What can hang from each mark
gama: febaz fozu
nosom: bepiz febaz lisev
bepiz: nosom pudi
patulam: bepiz
lisev: nosom pudi
fozu: gama nosom
febaz: gama nosom pudi
pudi: bepiz febaz lisev

Each row was made from one small tree. Brackets hold a mark, then the marks that hang from it, in alphabetical order. Every link used is in the known rows. Write each row's tree.
Known rows
{nosom {febaz gama} {lisev pudi}}: [-26.1  17.6 -41.0 -50.7 -19.0 -11.5  11.8  -5.9  21.3   1.0   3.2   3.6
  21.1   1.8  10.4 -13.7  20.4  22.0  21.9  -3.4 -52.0  -4.7 -50.9]
{bepiz nosom {pudi {febaz {gama fozu}} lisev}}: [-22.8 -32.1 -38.3 -15.9   0.2  18.4 -13.5 -19.5   5.6  -1.4 -36.7  -6.7
  46.8 -13.1 -13.9  -2.2  20.2 -25.5  53.0  -5.6 -33.4  -6.5 -43.5]
{nosom bepiz {febaz gama pudi} lisev}: [-12.0  -4.4 -25.9 -38.4 -30.1  -2.3  27.3  -0.7 -12.6  10.7  20.8  11.2
  21.2 -36.1  12.5  -7.4  40.3  30.9  10.2  -1.7 -42.5   8.7 -45.5]
{gama fozu}: [ 25.5   5.2   2.6   2.5   4.0   9.0  -6.1   2.1  -1.4   0.3   3.9   3.2
   5.0   6.9   7.5  -1.6  20.7  -3.9   2.9 -10.5   3.8   7.3   0.0]
{nosom bepiz febaz}: [ 10.5 -15.1  -3.6 -18.6   8.3  -3.5  16.1  13.4   3.1 -15.2  37.6   5.0
   3.3 -10.2  17.0  -2.2  15.1  14.0   1.4   2.4 -10.8  -1.1  -9.3]
{nosom {lisev {pudi bepiz febaz}}}: [-14.7   5.0 -23.5   4.6   4.4  -4.1  26.1  17.9  10.0  11.2 -20.6   3.8
   1.0 -17.0   6.9  -3.2  24.4 -17.9  25.4   7.9 -41.7 -11.7 -49.9]
{fozu gama {nosom febaz {lisev pudi}}}: [-17.0  19.0 -33.3 -48.9 -19.3  19.3 -32.6 -30.2  26.9 -18.3  28.5   9.2
  28.1  -8.7  15.1  14.6   9.6  11.6  -8.5 -22.7 -16.5  -2.7  -9.5]
{fozu gama}: [-21.2 -10.3  -0.4 -13.4   3.8  12.5 -12.8  -9.6  11.0 -13.0  14.8   6.7
   6.6  -1.3   2.5   9.5   0.8  15.8 -19.7 -20.2  -1.1  -3.9   3.7]
{fozu {gama {febaz pudi}} {nosom bepiz lisev}}: [  8.1  -4.4 -10.9 -29.6 -30.7  34.6 -19.7 -36.0  -7.8 -13.5  32.8  23.3
  30.9 -40.3   8.9  25.9  24.9   1.9 -25.6 -19.3  -7.1  15.4  -5.2]
{lisev pudi}: [  1.3   7.5  -7.4  -4.1  26.4  -1.0  32.8  14.5  21.7  -9.0  -8.9  -0.1
  -1.1  13.3   3.2  -9.7  -5.3 -19.1  17.8   7.4 -28.1  -9.2 -20.0]
{lisev nosom {pudi bepiz {febaz gama}}}: [ -3.9  -8.8 -15.5 -31.3  65.2 -15.7  52.6  18.4  42.2 -31.4 -21.7  -1.7
  -4.4  40.9  13.5 -18.8   4.6 -23.3  44.0   9.4 -47.5  -5.8 -26.6]
{nosom {bepiz pudi} lisev}: [-12.3 -20.8  -6.4  22.6 -20.5   6.7  24.5  17.3 -26.6  23.2  -1.6  10.1
  12.9 -49.0   7.2   0.2  22.2 -21.8  16.0  27.3 -23.3 -10.1 -36.5]
{febaz nosom}: [ 14.4  12.1  -6.5  -4.7 -10.1   9.7   0.8 -10.8  14.2   6.8  -9.1   4.5
   5.8  11.8   9.3   1.4  20.3  -6.1   3.4  -9.0  -3.5  21.7  -3.0]
{nosom bepiz {febaz {gama fozu} pudi}}: [ 16.6 -15.3  -5.4 -41.0  -1.2   7.1  27.1   0.0  -1.5 -14.6  32.8   7.2
  17.8 -11.6  10.3 -11.5  32.8  27.5  11.4 -11.5 -30.0  15.9 -18.5]
{pudi {febaz nosom} lisev}: [ -3.0  12.8 -44.1 -18.2   5.9   0.8  19.0  -3.8  32.2  -4.3 -36.5   0.4
   5.9   2.8   6.4   4.3  51.7  -2.4  29.7  -8.9 -23.1  19.8 -31.8]
{pudi bepiz lisev}: [-10.5 -22.4  -7.9  32.3  28.7   5.3  27.8  10.8  16.2 -11.0 -14.5  10.3
 -21.9 -23.3   1.1   3.8  28.3 -26.3  33.3   8.6 -17.7   9.9 -38.4]
{febaz gama {pudi bepiz}}: [ -7.7 -22.7   7.8 -14.4  -1.4  13.3  27.6 -12.7  -3.8  -6.4  -7.2   3.8
   6.0 -16.1 -15.6 -11.5  15.3   7.9  23.1 -10.0 -37.3  18.7 -22.5]
{fozu nosom}: [ 14.7  13.1  -2.3 -13.2 -14.9  15.9 -25.7 -23.8   0.6  -8.7  12.1  -2.7
  12.8  -6.4   0.2   6.4  -3.7 -11.3   1.9  -0.2  11.1   8.7  21.5]
{bepiz nosom {pudi lisev}}: [-23.4 -29.6 -30.3   9.8  -0.2  17.2 -14.9 -15.1  -0.1   6.3 -30.0   0.8
  33.3 -21.2  -9.8   6.1   0.0 -38.0  38.8   3.3 -15.7 -10.6 -39.3]
{nosom bepiz febaz lisev}: [ -5.5  -2.0 -23.3 -14.6 -19.1  -8.2  12.8  13.4  -8.4  10.6  27.8  10.9
   8.9 -31.3  23.3   0.8  33.1  15.4   1.8   7.5 -21.6  -4.0 -35.8]
{gama {febaz {pudi bepiz {lisev nosom}}} fozu}: [ 47.9  -7.1 -14.1 -10.3  13.2  16.3  12.2 -15.0   9.9 -21.0  -6.4  29.0
   7.6   1.9   9.4  14.1  42.6 -15.0   7.9 -23.6 -15.2  29.7 -32.5]
{fozu {gama {febaz {nosom lisev} pudi}}}: [ -0.7  -2.4 -16.1 -30.2 -19.3  22.6 -12.3 -30.5  13.1 -10.6   6.1  24.3
  21.3  -6.0   6.1  21.7  24.5  15.4 -26.5 -36.2 -15.1  17.5 -18.3]
{patulam bepiz}: [ -7.9   6.4   6.4   0.1 -13.4   3.3 -10.8   3.6  -3.4  -7.0   2.9   0.6
 -18.0  -1.6   2.7  -1.3 -20.0  -9.9 -17.4  -3.0   8.2   0.3  12.0]

Write each row's tree
[-14.3  -9.6 -33.5 -38.1  -5.7   5.8 -18.6 -26.6   5.0  -0.7   0.4  -1.7
  32.6  -3.6  -2.3  -1.0   9.6  11.7  17.6 -23.6 -19.8   5.1 -30.7]	{bepiz {nosom {febaz gama {pudi lisev}}}}
[-23.2 -26.5 -44.3 -12.5  -3.0  12.3 -23.5 -18.7  12.8  -4.0 -17.2   2.3
  38.4 -13.7  -2.8   7.1   3.0 -22.8  38.9  -5.5 -21.8 -11.9 -45.4]	{bepiz {nosom febaz} {pudi lisev}}
[ -9.9 -13.4 -31.8 -17.9  -6.6  15.6  12.9 -11.6  21.9  -8.2 -39.0   0.7
  28.0  -3.0  -6.7  -4.6  36.0 -16.3  49.4   0.0 -39.1   9.9 -35.9]	{bepiz {pudi {febaz {gama fozu} nosom} lisev}}
[ 10.5   4.0 -21.4 -36.6  57.0 -21.0  53.0  25.1  36.1 -26.9  10.1   7.1
  -2.5  37.4  32.5 -13.2  -2.3 -13.1  20.5  14.4 -29.0  -8.2 -19.3]	{lisev {nosom bepiz febaz} pudi}
[-11.1  -1.0 -32.9 -27.3  25.1 -14.9  33.1   1.4  22.2 -15.6  -3.6   8.5
  -3.3   9.5  18.4  -4.9  24.8   3.9  23.8  10.0 -14.8  13.0 -25.3]	{pudi {lisev {nosom bepiz {febaz gama}}}}
[  5.5  -2.8  -9.9 -28.5 -14.3  31.0 -11.1 -26.6   5.6 -20.4  33.4  20.1
  27.9 -28.2  12.6  18.9  19.2 -10.0 -16.1 -10.0 -16.2   6.5  -9.5]	{fozu {gama febaz} {nosom bepiz {lisev pudi}}}
[  9.0  -1.9  -4.2 -38.7 -16.5  32.0 -44.8 -46.8  13.7 -33.9  31.3  14.3
  27.4  -4.9   2.0  24.1   1.4   3.9 -25.8 -27.4   7.4  12.7  19.8]	{fozu {gama febaz} nosom}
[-23.0  -8.8 -19.1 -17.8 -33.8  14.1 -37.6 -14.3  -7.4   1.9  -3.4   1.6
  20.7 -13.1   1.6  -2.4 -11.9 -17.7   7.1 -11.3 -14.2  -8.2 -21.2]	{patulam {bepiz {nosom {febaz {gama fozu}} lisev} pudi}}
[ 16.8   8.0  -0.1 -29.8 -17.1  17.6   1.8 -25.1  12.4   1.8  -4.8   1.2
  21.3  22.1   3.8 -15.7  39.0   7.9  17.8 -16.8 -20.3  36.2  -5.3]	{febaz {gama fozu} nosom}
[ -2.7 -18.1  -1.4 -16.9 -12.9  19.0  31.3 -14.5   7.2  -0.7  -8.1   3.5
  21.0  -5.8   0.2 -15.9  35.2  -7.8  33.4   7.9 -34.1  29.3 -20.2]	{febaz gama {nosom {bepiz {pudi lisev}}}}
[ 33.7  19.7 -20.0 -23.2  -7.9  18.4 -19.2 -19.2  10.8 -11.2  11.4   6.8
  17.1   0.4  11.7   6.2  29.7  -1.2  10.2 -19.4   1.3  19.3  -1.9]	{gama {fozu {nosom {febaz {pudi lisev}}}}}
[ -3.1  16.0 -25.1 -39.0 -20.5  10.3 -13.7 -24.1  17.0 -11.3  15.0   1.7
  22.6  -9.6   7.5  -2.8  13.1  -2.9  22.9  -1.4 -28.6   6.1 -18.9]	{fozu {nosom {febaz gama} {lisev {pudi bepiz}}}}
[  2.7 -30.8   6.3  -9.5  22.2   8.7  12.8   5.4  11.3 -20.9  -6.2  -5.8
   2.8  -2.4  -6.5 -11.4  35.2  -2.5  36.7  -9.7 -35.5   6.7 -19.3]	{pudi bepiz {febaz {gama fozu}}}
[ 55.7   7.0  -5.9 -16.9 -13.3  25.1  -9.5 -19.7  -3.9 -13.6  20.4  20.6
  25.5  -9.9  13.8  10.8  36.7 -22.1  -0.4  -9.0  -9.1  20.5 -13.2]	{gama febaz {fozu {nosom bepiz {lisev pudi}}}}
[  4.8  16.0 -17.9   5.3  -8.9   8.1  18.7   0.3  18.2  17.2 -19.4  10.1
   4.0  -1.1  14.9  -0.9  32.4 -21.3  17.6  -1.2 -28.2  15.2 -36.4]	{febaz {nosom {lisev {pudi bepiz}}}}
[  5.5   8.6 -10.5 -38.5 -25.9  17.8  21.1 -31.1   8.0   7.4 -18.8   5.0
  22.6   5.2  -5.9 -10.5  31.3  15.9  15.3 -21.4 -33.3  39.8 -16.5]	{febaz gama nosom pudi}
[  0.3  -7.9 -19.9   6.0  25.3   1.9  38.9   3.1  12.0  -5.4 -24.2  15.4
 -12.1 -12.2   4.8   6.2  22.6 -15.1  23.3  -3.7 -20.1  16.6 -35.0]	{febaz {pudi bepiz {lisev nosom}}}
[-11.0 -30.0 -21.6   7.9  26.2  10.7   3.3  -5.7  17.9 -12.8  -5.0   7.2
   2.2 -17.4   3.1   0.3  34.6 -19.7  42.9  -8.9 -25.0  10.9 -49.6]	{pudi {bepiz {nosom {febaz {gama fozu}}}} lisev}
[-33.7 -24.6 -38.4 -26.5 -31.5  11.0 -34.7 -26.5  -4.8  12.3 -10.9  -0.2
  52.8 -19.3  -5.1  -0.9   1.8  -9.3  33.6  -6.1 -33.6 -15.8 -47.6]	{bepiz {nosom {febaz gama} lisev} pudi}
[-29.6 -14.5 -22.9 -18.0 -18.6  12.7 -25.8 -14.9   5.1 -11.5  -8.7   0.3
  13.3  -9.8  -3.1  -2.1 -16.8 -20.1  14.3  -7.2 -13.9  -4.8 -20.2]	{patulam {bepiz {nosom {febaz gama}} {pudi lisev}}}
